Every row comes from one small tree of marks. Brackets hold a mark, then the marks that hang from it, in the order of their numbers. Every link used is in the known rows. Which tree was each row made from?
Known rows
[j246 j481 j738]: [-5.49  4.23  2.18  3.49  0.66 -1.06  2.00 -4.57 -2.43  1.08 -2.30  2.39
  3.26 -1.38 -0.71  2.35  0.36 -2.80  5.40 -0.11 -3.11  1.63  2.92  2.86
 -1.59 -6.10  0.94  0.15 -1.75 -1.80  1.84]
[j648 [j481 j242] [j738 j430]]: [ 3.83 -1.04 -4.38 -0.08 -2.92  0.54  0.40 -4.51 -1.40  1.26  1.56 -1.05
  5.02 -3.63 -1.26  4.63 -2.12  2.14 -0.40 -1.55 -1.58 -2.27  2.10 -0.56
 -0.21 -0.95 -4.51  0.53  0.68 -4.92  0.30]
[j738 [j648 [j481 j351]]]: [-6.67 -0.33  0.28  0.46  0.37  1.68 -1.45  1.06  1.91  1.26  0.52 -1.14
 -2.75 -1.69  3.98  2.95 -0.98 -0.21  5.41  1.52 -0.74 -0.22  0.64  2.11
  1.55 -1.25 -2.30  0.16  0.04  1.40  1.76]
[j648 [j481 j242 [j351 j762]] [j738 j430]]: [ 0.86 -2.26 -2.87 -0.44 -1.75  1.12  0.92 -1.66 -0.22  3.71  3.04  0.17
  5.00 -2.15 -1.28  3.03 -0.34  3.79  1.60 -0.85 -1.80 -2.27  0.04 -0.67
 -2.62 -3.13 -3.83  0.74  1.47 -5.70 -1.76]
[j430 j481]: [-5.23 -0.57 -0.37  1.68  1.90 -0.65 -1.97  1.58  1.65 -3.35 -5.21  0.46
  2.49 -0.41  1.34  0.18 -3.40 -1.20  3.33  2.39  1.11 -1.59  1.15  4.39
  2.92 -5.36 -1.45 -2.54 -0.32 -0.29  0.10]
[j246 j738]: [-6.03  2.40  0.43  3.15 -1.04 -2.03 -0.51 -1.70  0.29  1.41 -0.41  1.95
  1.78  0.52  0.18  3.70 -0.58 -1.88  3.50  2.34 -1.50 -0.70  0.70  3.15
 -1.14 -3.20  0.07 -0.26 -2.31 -0.97 -1.59]
[j738 j430 [j648 [j481 j242 [j351 j762]]]]: [-2.55 -2.53 -4.46 -1.21 -2.67  0.26 -4.87  0.10 -0.35  4.98  6.85 -1.26
 -1.96 -1.03  0.97  2.12  2.03  1.51  1.53  1.57 -1.58 -1.79 -0.02  1.47
  0.92 -1.12 -2.38  2.76  5.40  0.08  0.44]
[j430 j481 j738]: [-3.97  2.17 -4.52  2.63  1.63 -3.40 -1.59 -0.25  0.00 -1.97 -6.47  0.78
  4.81 -2.29 -1.12 -0.59 -2.54 -0.54  1.25  4.31  2.43 -1.99 -0.08  3.68
  1.65 -4.28 -2.22 -4.81 -1.17 -0.60 -2.20]
[j351 j481 [j738 j430 j648] j762]: [ 1.01 -1.59 -3.55  0.06 -1.01  0.36 -0.12  2.15  2.35  4.81  2.76  1.10
 -2.04  0.69 -3.54  3.54 -0.86  1.90  0.25  2.37 -0.05 -2.12  1.81 -2.40
 -6.16 -3.89 -4.07  2.99  4.09 -5.68  4.52]
[j351 j481 j738]: [ 4.25  1.27 -0.27  1.62  1.81  3.32  2.37  1.27  3.20 -0.27 -4.92  1.69
  1.82 -0.27 -3.16  5.00 -3.53 -0.68  4.20  2.62 -1.23 -0.57  3.73  0.71
 -3.66 -4.21 -4.41  0.03 -1.90 -5.78  4.47]
[j481 j242 [j351 [j738 j430 j648] j762]]: [ 0.35 -2.10  0.71  1.65 -0.85  0.39 -3.94  2.84  1.04  4.38  6.11  2.83
  0.07  1.48 -3.78  1.93  4.37  1.71  5.86  3.27  0.41 -2.71 -1.60 -0.33
 -2.52 -3.81 -2.79  1.21  3.95 -1.74 -4.94]
[j351 [j738 j430] j762]: [-0.70 -1.92  0.30  1.30 -1.08 -0.23 -0.01  0.59  1.13  3.53  4.45  1.88
 -0.64  1.45 -1.85  4.07  1.63  1.16  1.02  3.04  1.06 -3.89 -2.46  1.11
 -5.55 -4.06 -3.83 -0.61  2.19 -4.57 -1.14]
[j246 [j738 j430 j648] j762]: [-4.53  1.05 -3.06  3.09 -3.74 -2.73 -4.74 -3.96 -2.57  4.86  4.88  0.29
 -2.10  0.41  1.48  3.33  1.69  0.39  1.11  3.64  0.00 -1.68  3.12  0.74
 -0.64 -5.25 -2.22  3.78 -1.61 -3.28  1.43]
[j738 j430 [j648 j481]]: [-3.46 -1.26 -5.18 -1.00 -2.75  0.35 -4.25 -2.38  0.40  3.34  4.91 -2.18
 -2.94 -2.06  2.89  3.88 -0.29  0.15 -0.07  1.22 -1.57 -1.09  0.29  2.14
  0.86 -0.10 -2.79  2.40  3.50  0.88  2.32]
[j738 j430 [j648 [j481 j242 j351]]]: [-1.68 -1.91 -4.54 -0.94 -2.80  0.90 -5.26 -0.73  0.18  4.16  5.91 -1.23
 -1.90 -1.24  1.28  3.01  1.40  1.07  2.01  1.41 -2.01 -1.27  0.37  1.78
  1.38 -0.77 -2.34  3.00  4.72  0.59  0.50]
[j738 [j430 j481]]: [-2.85 -1.45 -3.96  0.31 -0.94 -0.39 -4.53 -1.26  0.97  0.27  0.83  0.28
  1.94  0.12  0.56  1.70 -1.08 -0.09 -0.01  2.68 -0.73 -2.01 -0.59  4.48
  0.71 -4.68 -1.92 -0.22  2.69 -0.62 -0.68]
[j738 [j430 j481] j648]: [-5.29 -1.27 -5.86  0.10 -2.63 -2.23 -7.15 -2.53  2.12  1.11  3.50 -0.35
 -3.34 -0.31  1.80  1.85 -0.95  0.19 -0.63  1.99  0.42 -1.54 -0.15  1.04
  0.22 -2.00 -1.58  1.99  4.01  2.77  0.12]
[j738 [j648 j481]]: [-5.41 -0.04 -0.45  0.37 -0.45  0.82 -1.42  0.24  0.88  0.22  0.39 -2.01
 -3.06 -2.26  3.85  3.29 -1.77 -1.10  3.55  0.95 -0.01 -0.57  1.39  1.66
  2.90 -0.25 -2.90 -0.29  0.44  1.52  3.04]
[j351 j481]: [-0.68  1.18 -0.21  0.08  1.36  2.87  0.57  2.83  1.28 -0.06 -3.45 -0.42
  3.57 -1.06 -0.48  2.27 -2.77 -1.56  4.46  2.73 -1.62  1.05  3.28  3.82
  2.20 -4.69 -2.30 -0.76  0.34 -3.21  3.82]

Which tree is each row?
[ 2.58 -0.69 -0.10  2.28 -0.50  1.28 -4.79  0.68  1.95  2.48  4.42  2.81
  0.14  1.16 -3.26  3.41  3.27  0.66  6.94  3.22 -0.29 -1.60 -0.47  0.23
 -2.07 -2.79 -3.06  1.76  1.57 -0.39 -5.14] : [j481 j242 [j351 [j738 j430 j648]]]
[-6.87  1.12  5.72  1.64  3.08  2.42  1.80  0.63 -0.69  1.45 -0.28  1.82
  3.10 -1.35  1.16  0.05  2.31 -0.70  8.88  1.24 -1.81  1.77 -0.01  4.00
  0.02 -8.08 -0.68 -1.98  1.09 -1.35  0.38] : [j246 [j481 [j351 j762]]]
[ 0.26 -1.14  0.41  0.01  0.45  0.94  0.39  6.96 -2.15  2.37  0.13 -0.59
  5.37 -0.50 -4.45 -0.73  0.01  0.28  3.47  2.73  0.54 -0.78  3.33  2.04
  4.50 -5.78 -1.37 -0.53  5.34 -5.30  2.74] : [j351 [j481 j242] j762]
[-3.67  0.00 -4.41  3.43 -2.74 -3.23 -5.84 -2.42 -2.54  4.01  3.12  1.18
 -0.71  0.99 -0.09  1.45  1.37  0.98  1.71  3.74 -0.07 -2.36  4.25  0.34
  0.16 -6.83 -1.46  4.20 -0.87 -3.46  0.42] : [j246 [j738 [j430 [j481 j242 j351]] j648] j762]
[-1.85 -2.50 -3.02 -0.02 -0.79 -0.49 -5.18  1.49  0.22  1.95  2.82  1.30
  3.41  0.75 -1.33 -0.06  1.41  0.75  1.96  3.06 -0.80 -2.40 -0.88  4.17
  0.77 -5.88 -1.19  0.55  4.52 -1.25 -2.54] : [j738 [j430 [j481 j242 [j351 j762]]]]
[-0.91 -2.50 -2.60  1.57 -1.82 -2.41 -2.87  0.74  1.54  2.83  4.12  1.49
 -2.92  1.12 -3.02  2.66  0.73  1.70 -0.34  2.32  2.54 -4.49 -0.57 -2.09
 -4.52 -2.96 -3.46  1.40  4.19 -2.80 -0.47] : [j351 [j738 [j430 [j481 j242]] j648] j762]
[-0.22 -0.92 -3.94 -0.47 -2.08  0.98  1.96 -5.00  0.72  1.19  0.56 -0.92
  3.16 -3.39  1.87  4.98 -3.64  2.20 -0.60 -1.52 -2.00 -1.59  0.47  0.05
 -2.59 -1.31 -5.05  0.03 -1.33 -4.33  1.40] : [j648 j481 [j738 j430]]
[ 2.44 -0.12 -1.51  0.94 -1.09  0.78  2.36 -2.64 -1.06 -0.84 -1.42 -1.09
  5.07 -3.95 -0.89  4.08 -3.24  1.25  1.81 -1.86 -0.08 -1.69  2.71 -0.69
  1.36 -0.76 -4.60 -1.31 -1.64 -4.44  0.22] : [j648 [j481 j242] j738]
[-2.92  0.64 -3.51  2.64  1.95 -3.32 -2.52  3.28 -1.13  0.47 -3.83  1.98
  6.67 -1.35 -4.16 -2.75  0.72  0.89  3.93  4.72  2.70 -2.60 -0.53  2.98
  1.92 -5.54 -1.40 -3.92  1.57 -1.77 -5.22] : [j430 [j481 j242 [j351 j762]] j738]
[-2.34 -1.96 -0.77  1.47 -2.35 -1.37 -1.93 -0.25  2.15  4.11  6.03  1.41
 -4.13  1.30 -0.98  4.17  1.54  1.62  0.29  2.74  2.01 -3.54 -2.15 -1.37
 -5.91 -2.38 -3.92  1.24  3.22 -2.46 -0.52] : [j351 [j738 j430 j648] j762]
[-3.57 -1.77 -5.37  0.42 -2.20 -1.56 -8.13 -0.63  1.97  1.93  4.09  0.63
 -2.21  0.15  0.04  0.93  0.55  1.09  1.28  2.26 -0.19 -1.64  0.11  0.96
  0.65 -2.41 -1.17  3.13  5.13  2.58 -2.13] : [j738 [j430 [j481 j242 j351]] j648]
[-4.09  2.93 -3.63  1.79 -0.41 -1.87 -0.95 -1.71 -0.93  1.32 -0.98 -1.31
  1.11 -3.86  0.87  2.67 -0.35 -0.91  2.20  3.48  1.42 -0.86 -0.66  1.92
  1.21  0.32 -3.27 -3.08 -0.98  0.84 -0.91] : [j430 [j738 [j648 j481]]]
[ 2.50 -1.17  1.01  1.22  2.11  4.28  1.57  2.89 -0.57  0.73 -2.81  0.15
  3.67 -1.15 -0.81  3.04 -0.20  0.10  6.97  1.61 -1.86 -2.04  2.35  3.69
  1.69 -3.31 -3.59 -0.81 -0.71 -4.22  1.12] : [j648 [j481 j242 [j351 j738]]]
[-0.37  0.68  2.76  2.29  1.39  1.17 -1.11 -0.38 -1.76  2.75  2.60  2.48
  2.25 -1.08 -2.94  0.69  3.71  0.07  7.52  0.84 -0.86  0.36  0.98  0.53
 -1.21 -6.22 -1.82  0.58  3.48 -2.03 -0.47] : [j246 [j481 j242 [j351 [j738 j430 j648] j762]]]
[ 8.21  1.10 -1.18  1.97  1.30  2.85  0.86  1.86  1.12 -0.34 -3.86  1.73
  3.42 -0.44 -6.11  4.31 -2.17 -0.55  4.25  2.44 -0.47 -1.07  4.88 -0.13
 -1.17 -3.56 -4.37  0.67  0.02 -6.00  3.09] : [j351 [j481 j242] j738]
[ 1.36 -0.12  2.10  3.06  0.76  1.53 -3.59  1.42  2.38  1.16  2.22  2.94
  0.12  0.92 -3.09  2.76  2.29  0.41  8.34  3.31  0.34 -1.35 -0.02  0.12
 -1.11 -2.45 -3.14  0.53  0.11 -0.26 -4.82] : [j481 j242 [j351 [j738 j648]]]
[-4.99 -1.15  4.72  1.92  2.25  2.33  0.63  3.42  3.97  2.58  1.10  3.31
  0.38  2.03  0.31  2.69  1.64  0.92  7.96  3.92 -0.16 -1.58 -2.99  2.52
 -4.96 -5.78 -3.01 -1.49 -1.37 -2.69 -3.06] : [j481 [j351 j738 j762]]
[-0.99 -1.03 -0.29  2.88  2.00 -0.09 -3.54  2.49  2.67 -1.87 -3.68  2.71
  1.73  0.70 -2.20  0.30 -1.16  0.45  5.85  2.71  1.27 -2.18  1.75  1.07
  0.68 -4.88 -1.73 -0.23  0.45 -0.45 -2.30] : [j430 [j481 j242 [j351 [j738 j648]]]]
[ 1.47  0.23  0.01  2.47 -0.10  0.94 -0.32 -0.71  1.67 -0.04 -0.62  0.45
 -2.51 -0.90 -0.62  5.51 -1.59 -0.62  3.68  1.47  1.01 -2.33  1.79 -0.82
 -1.84 -0.34 -4.54  0.14 -1.38 -1.52  1.57] : [j351 [j738 [j648 [j481 j242]]]]
[-2.75 -1.54  3.97  1.49  0.64  1.11 -2.54  5.61 -0.74  2.68  3.78  1.70
  4.04  1.19 -2.38 -0.60  4.11  0.47  8.47  3.62  0.55 -1.32 -1.14  3.27
  3.02 -5.35 -1.11 -1.38  3.53 -1.20 -5.12] : [j481 j242 [j351 j762]]
[-4.76 -2.45 -2.82 -0.24 -0.16  0.04 -3.93  0.75  1.45  2.17  1.93  1.20
  1.61  0.99  0.76  0.32  0.22  0.83  1.62  3.41 -1.08 -2.10 -1.61  4.67
 -0.93 -6.28 -1.45  0.31  3.31 -1.15 -1.91] : [j738 [j430 [j481 [j351 j762]]]]
[-2.66 -2.04  0.44  2.30  1.78 -0.88 -2.90  4.68  1.96 -0.84 -2.64  2.77
  1.52  1.18 -2.57 -0.76 -0.64  1.25  5.23  2.63  1.86 -2.89  1.10  0.91
  0.27 -5.78 -1.50 -0.59  1.80 -1.75 -2.52] : [j430 [j481 j242 [j351 [j738 j648] j762]]]
[-1.53  3.93  1.34  3.91 -0.08 -1.50  0.46 -3.91 -4.47  1.19 -1.43  2.28
  5.25 -2.13 -3.62  1.61  1.73 -2.74  5.68 -0.35 -2.39  1.04  4.36  1.95
  1.12 -5.47  1.04  0.49  0.22 -1.96  0.50] : [j246 [j481 j242] j738]
[ 0.24 -2.53 -2.16  0.98 -2.00 -0.67 -1.07  0.62  0.09  4.35  5.02  0.34
 -2.77  0.34 -2.01  4.04  1.37  1.99  0.07  1.54  1.26 -4.07 -0.23 -1.34
 -3.77 -1.65 -4.25  1.50  3.75 -3.97  1.42] : [j351 [j738 j430 [j648 [j481 j242]]] j762]
[-2.72 -0.15 -0.81  0.80 -1.21  0.25 -2.35  0.61 -0.46  0.16  0.96 -2.07
 -1.50 -2.57  1.80  2.91 -0.90 -0.83  3.60  1.01  0.66 -0.98  2.28  0.94
  4.59  0.15 -2.49  0.18  2.13  1.09  1.82] : [j738 [j648 [j481 j242]]]
[ 6.83 -1.76 -3.38  0.22 -0.79  0.88  0.06  3.35 -0.61  4.29  2.05  1.51
  3.30  0.72 -7.26  2.76  0.71  1.77  0.98  2.47  0.03 -3.00  3.07 -0.58
 -3.07 -5.04 -3.88  1.86  5.09 -8.47  3.01] : [j351 [j481 j242] [j738 j430] j762]
